Each row comes from the steps of one path. Every step used is in the known rows, and no mark comes twice. Write the path behind each row, first mark first.
Known rows:
Q -> P -> H: [  5.4   1.4   4.7   7.8   4.6 -16.6   3.7  10.3   7.6   6.9 -27.6 -17.7
  -2.2 -22.4  19.0  -1.3 -21.2  -9.0 -11.9  21.8  -7.0]
N -> P -> H: [ -5.5  -2.4   0.5  19.8 -27.8  -4.2  -7.4  23.1 -12.0  21.2 -25.6 -19.7
  -9.9 -11.2  10.4  -3.7  -5.5   1.0 -23.9  23.0   8.7]
P -> H -> R -> Z: [ -7.5  17.5  -2.2  24.9   2.3  21.9   0.9   8.5 -22.2  16.7 -42.5 -27.0
  18.5 -11.0  18.0 -10.8 -15.7  -3.1 -11.3  10.0 -28.9]
R -> Q -> B -> P: [  4.5   4.1  14.4  -1.7 -29.7 -47.7  10.9   9.9  -8.1  29.2 -49.2  -0.4
   9.2   3.0  10.5   4.1 -26.4  20.4   8.4 -22.5  27.4]
Z -> A -> P: [ 17.1  -4.9  17.2  23.2   1.2  24.5 -19.5 -20.4  18.9   0.1  -8.4  -4.6
 -15.7 -20.0 -34.4  -5.5 -12.8 -18.5 -15.7   1.5  11.5]
A -> P: [  7.6  -0.3  10.5   8.6 -16.3   1.7  -6.8 -10.5  10.3  -1.5 -13.4   6.2
 -13.3   1.5 -30.7  -1.1 -17.4  -8.1  -4.1   6.1   6.1]
R -> Z -> A: [  6.0  -6.9  10.2  28.2  12.9  29.9  -1.9 -13.0  -7.2  -6.6 -12.7 -17.7
  -2.6 -18.5 -11.3  -3.4   0.3 -14.9 -14.9 -10.6 -11.8]
R -> H -> V: [-11.3  22.0  -3.2  -5.5  -3.7  23.4  14.3  15.0 -10.3  10.9  -1.5  17.8
   6.3  12.1   6.0  18.9  -2.8  -7.8   3.4  10.6  -4.9]
A -> Z: [ 10.6 -18.6  13.3  -5.5   0.4   6.9   8.9  -9.5   0.0  13.1  -1.8   1.0
  -5.1 -20.1 -19.0  -9.1  -8.0 -13.0   6.0   8.0 -11.4]
Y -> N -> P: [  2.9 -14.7  17.2  -1.3 -41.0  -2.6   4.4  31.2 -17.1  12.2 -14.5  -4.2
 -15.2 -18.5   3.6  -1.2  -0.8  28.2 -26.2  -5.1  29.1]
R -> Z -> A -> P -> H -> V: [  8.3  17.9  26.7  36.1 -13.7  51.7   0.2 -14.4  10.2  11.5 -42.3 -21.0
  -4.1 -26.4 -14.1 -11.3 -12.6 -32.9 -24.5  21.4 -10.4]
B -> P -> H -> V: [ -9.8  32.7   4.8  -5.3 -22.6  -8.5   7.4  20.2  -4.5  15.6 -26.6  -6.8
   3.6  -4.8  24.1   2.1 -17.9  -9.3  -4.7   2.8  25.9]
Y -> N -> P -> H -> V: [ -2.3  10.7  21.0  -1.5 -53.6  15.7  12.9  38.0 -14.1  27.0 -28.6 -10.0
  -4.0 -28.4  32.0  -5.0   3.0  23.1 -30.2  18.3  25.8]
H -> R -> Q -> B -> P -> N: [  7.3  18.1   7.0 -13.8 -35.6 -42.5 -13.7  29.3 -26.7  38.1 -52.3  11.2
  15.0 -17.7  18.3 -13.0 -25.1  35.0   2.9 -34.5  38.9]
P -> H -> R -> Z -> A: [ -1.9  13.3   6.2  38.8  19.7  45.6 -10.0  -0.7 -18.2  16.4 -36.2 -40.2
  15.5 -34.5  16.6 -16.1  -8.7 -10.1 -20.3   2.6 -20.2]
Z -> A: [  7.8  -3.1   6.2  11.2  15.8  19.1 -11.2  -8.6   6.5  -1.7   6.0 -12.5
  -3.1 -19.5  -1.3  -5.1   5.8  -7.3  -8.0  -7.0   6.4]
H -> R -> Z: [ -5.8   8.3  -0.7  14.9  -2.9  25.7  -1.1  -1.0 -19.4  -0.4 -24.2  -7.3
  11.5   1.8   5.6  -7.9 -14.4  -0.6  -1.7 -15.0 -22.2]
Y -> N -> P -> B: [ 18.5 -13.8   7.3   2.3 -42.6 -12.7  -9.7  13.9 -29.6  24.2 -32.6   7.1
  -0.2 -22.1  12.2  -2.6  -9.7  49.0 -28.6  -8.0  22.9]
A -> P -> H: [  5.5   6.9  10.6  22.6 -13.9   5.2  -7.9  -7.0  12.4  17.8 -34.3 -12.7
  -6.6 -12.5 -16.6  -7.4 -15.7 -15.1 -13.6  32.0  -1.1]
R -> Z: [  2.8  -4.4   3.8  14.9  -3.3  10.8   8.4  -4.1 -13.3  -6.4 -18.4  -7.2
  -2.7   0.6  -6.5  -1.1  -7.9  -8.9  -6.7  -5.0 -20.2]
Q -> B -> P -> H: [ -6.3  13.5  -0.1  20.3 -14.6 -46.3  -3.3  15.2 -16.8  37.9 -47.1 -25.6
   5.8 -16.3  20.8   6.3 -28.0  20.7   2.2   3.6  17.9]

Which path is each row?
[  6.9  15.5  12.8  33.9   3.9  38.2 -27.9 -11.2  10.1  22.9 -32.7 -24.3
   4.5 -33.4 -10.2 -16.9 -20.0 -13.7 -22.7   8.0   2.7]	Z -> A -> P -> H -> R
[ -4.7  16.2   8.8   4.1  -7.1  14.5   9.1  14.9  -4.0  27.9 -44.5  -8.0
  25.8 -12.1  32.3 -18.5  -4.3   6.2  -8.6  11.9  -6.1]	P -> H -> R -> Q
[ -2.6  22.6   7.5  47.4   1.0  -4.0 -12.9   6.5 -27.1  38.4 -62.4 -48.5
  16.1 -35.3  18.3  -4.9 -36.5  12.6  -9.1 -21.9   3.1]	Q -> B -> P -> H -> R -> Z -> A
[  8.9   5.1   8.8  36.3  15.9  27.1  -7.0   0.6  -7.1   7.3 -45.3 -38.6
   6.7 -41.9  17.7 -12.1 -30.4 -17.7 -28.3  -3.8 -24.3]	Q -> P -> H -> R -> Z -> A
[ -9.4  21.1  -5.9  10.2   5.3  12.7  -7.6  12.8  -9.4  21.3 -24.2 -20.4
  17.8 -13.9  25.0 -11.6  -8.4   5.4  -6.1  10.8  -9.7]	P -> H -> R
[ -4.8   5.8   0.0   8.2 -20.3 -45.5  -3.9   5.9 -11.2  23.4 -28.6  -6.8
   1.1  -3.5   2.6  10.9 -30.8  19.9  10.7 -18.3  23.2]	Q -> B -> P
[ -6.1   5.5   8.7  10.4 -38.4   9.1  -0.7  26.3 -13.8  35.3 -49.9 -10.2
   9.2 -11.1  25.8 -19.1 -13.3  11.0 -22.6  13.5  10.6]	N -> P -> H -> R -> Q
[ -2.6  11.4  14.3  10.9 -25.5 -47.7  11.0  17.4 -10.8  44.7 -67.2 -17.5
  13.4 -11.6  27.7  -1.8 -27.8  20.7  -0.7   3.7  18.7]	R -> Q -> B -> P -> H
[ -4.3  15.4   8.7  16.8 -11.7  -6.9   3.2   7.7 -10.1  53.5 -60.0 -17.1
  32.5 -15.9  37.0 -15.8 -13.5  30.6   0.7  10.7  -7.0]	P -> H -> R -> Q -> B
[ 29.2  -5.0  17.8  23.2  -8.8  24.4 -26.6  -9.5  -8.6  -3.4 -24.9  -2.4
 -21.1 -33.9 -37.7 -17.0  -5.7 -21.0 -27.3  -2.7   4.5]	R -> Z -> A -> P -> N
[ -1.8   2.1   5.5  49.2 -10.7  38.0 -17.9  12.8 -26.1  20.6 -43.6 -37.2
  -0.5 -31.0   8.9 -15.8 -19.2  -8.4 -34.4   1.7  -3.6]	N -> P -> H -> R -> Z -> A
[ 13.9  -0.2  21.3  49.7   2.4  33.8  -9.4 -17.7   2.9  11.4 -43.6 -30.6
 -11.9 -31.4 -24.8 -11.8 -15.2 -26.4 -28.4  22.2 -14.0]	R -> Z -> A -> P -> H
[  0.5  17.7  11.5  35.7 -13.4  27.5  -8.8  -4.3  -8.5  15.3 -54.9 -23.0
   5.5 -10.4 -12.7 -15.3 -29.2 -10.4 -18.0  14.9 -23.3]	A -> P -> H -> R -> Z
[  8.1   8.2  -3.3 -17.4 -20.1 -35.8 -16.9  29.8 -19.6   2.7 -10.8  10.2
 -13.4 -13.6  -3.2  -3.5 -11.8   2.4  -6.5 -19.7  36.8]	B -> P -> N
[ -6.2  20.1   7.5  37.4   4.9  19.4 -11.0  12.9 -23.1  16.5 -49.0 -38.8
   7.6 -30.8  11.8 -10.6 -31.0 -11.4 -22.9 -18.5   4.0]	B -> P -> H -> R -> Z -> A
[-10.1  24.8   0.1  33.4 -14.2 -21.8  -4.1  15.2 -33.6  40.5 -69.0 -34.7
  19.5 -14.1  20.6  -4.0 -41.5  21.8   0.5 -13.1  -3.4]	Q -> B -> P -> H -> R -> Z
[  9.3   1.7  14.0  -9.7 -12.6   0.5   9.5   6.1   8.8   4.1 -35.0  11.8
  11.6  -7.0  18.7  -8.8 -28.8  -0.1  -5.5 -19.0  -2.9]	H -> R -> Q -> P
[-13.7  27.2  -5.6  18.2 -11.7 -32.0 -11.4  18.7 -21.8  43.7 -53.2 -27.4
  20.4 -17.8  27.0  -1.3 -38.9  28.6   4.3 -12.3  15.7]	Q -> B -> P -> H -> R
[ -7.6  25.6  10.9   0.4 -21.2 -10.2   5.4  26.8 -12.9  29.3 -57.0  -7.6
  18.1  -9.2  29.9 -12.9 -29.4   3.4 -12.7 -10.7  17.8]	B -> P -> H -> R -> Q
[ 13.0  -2.2  18.0   1.6 -10.5 -17.6  20.1   9.8  10.9  12.7 -47.6  -5.0
   4.5 -20.6  25.7  -9.9 -20.8 -10.0 -15.8  21.1  -6.3]	R -> Q -> P -> H
[  5.5  17.7   6.8  -3.0 -10.2   1.9  13.6   6.9  14.9   6.9 -22.6  -7.4
   3.0 -18.0  30.3  -0.1 -17.6 -15.3  -8.5  18.1  -6.3]	Q -> P -> H -> V
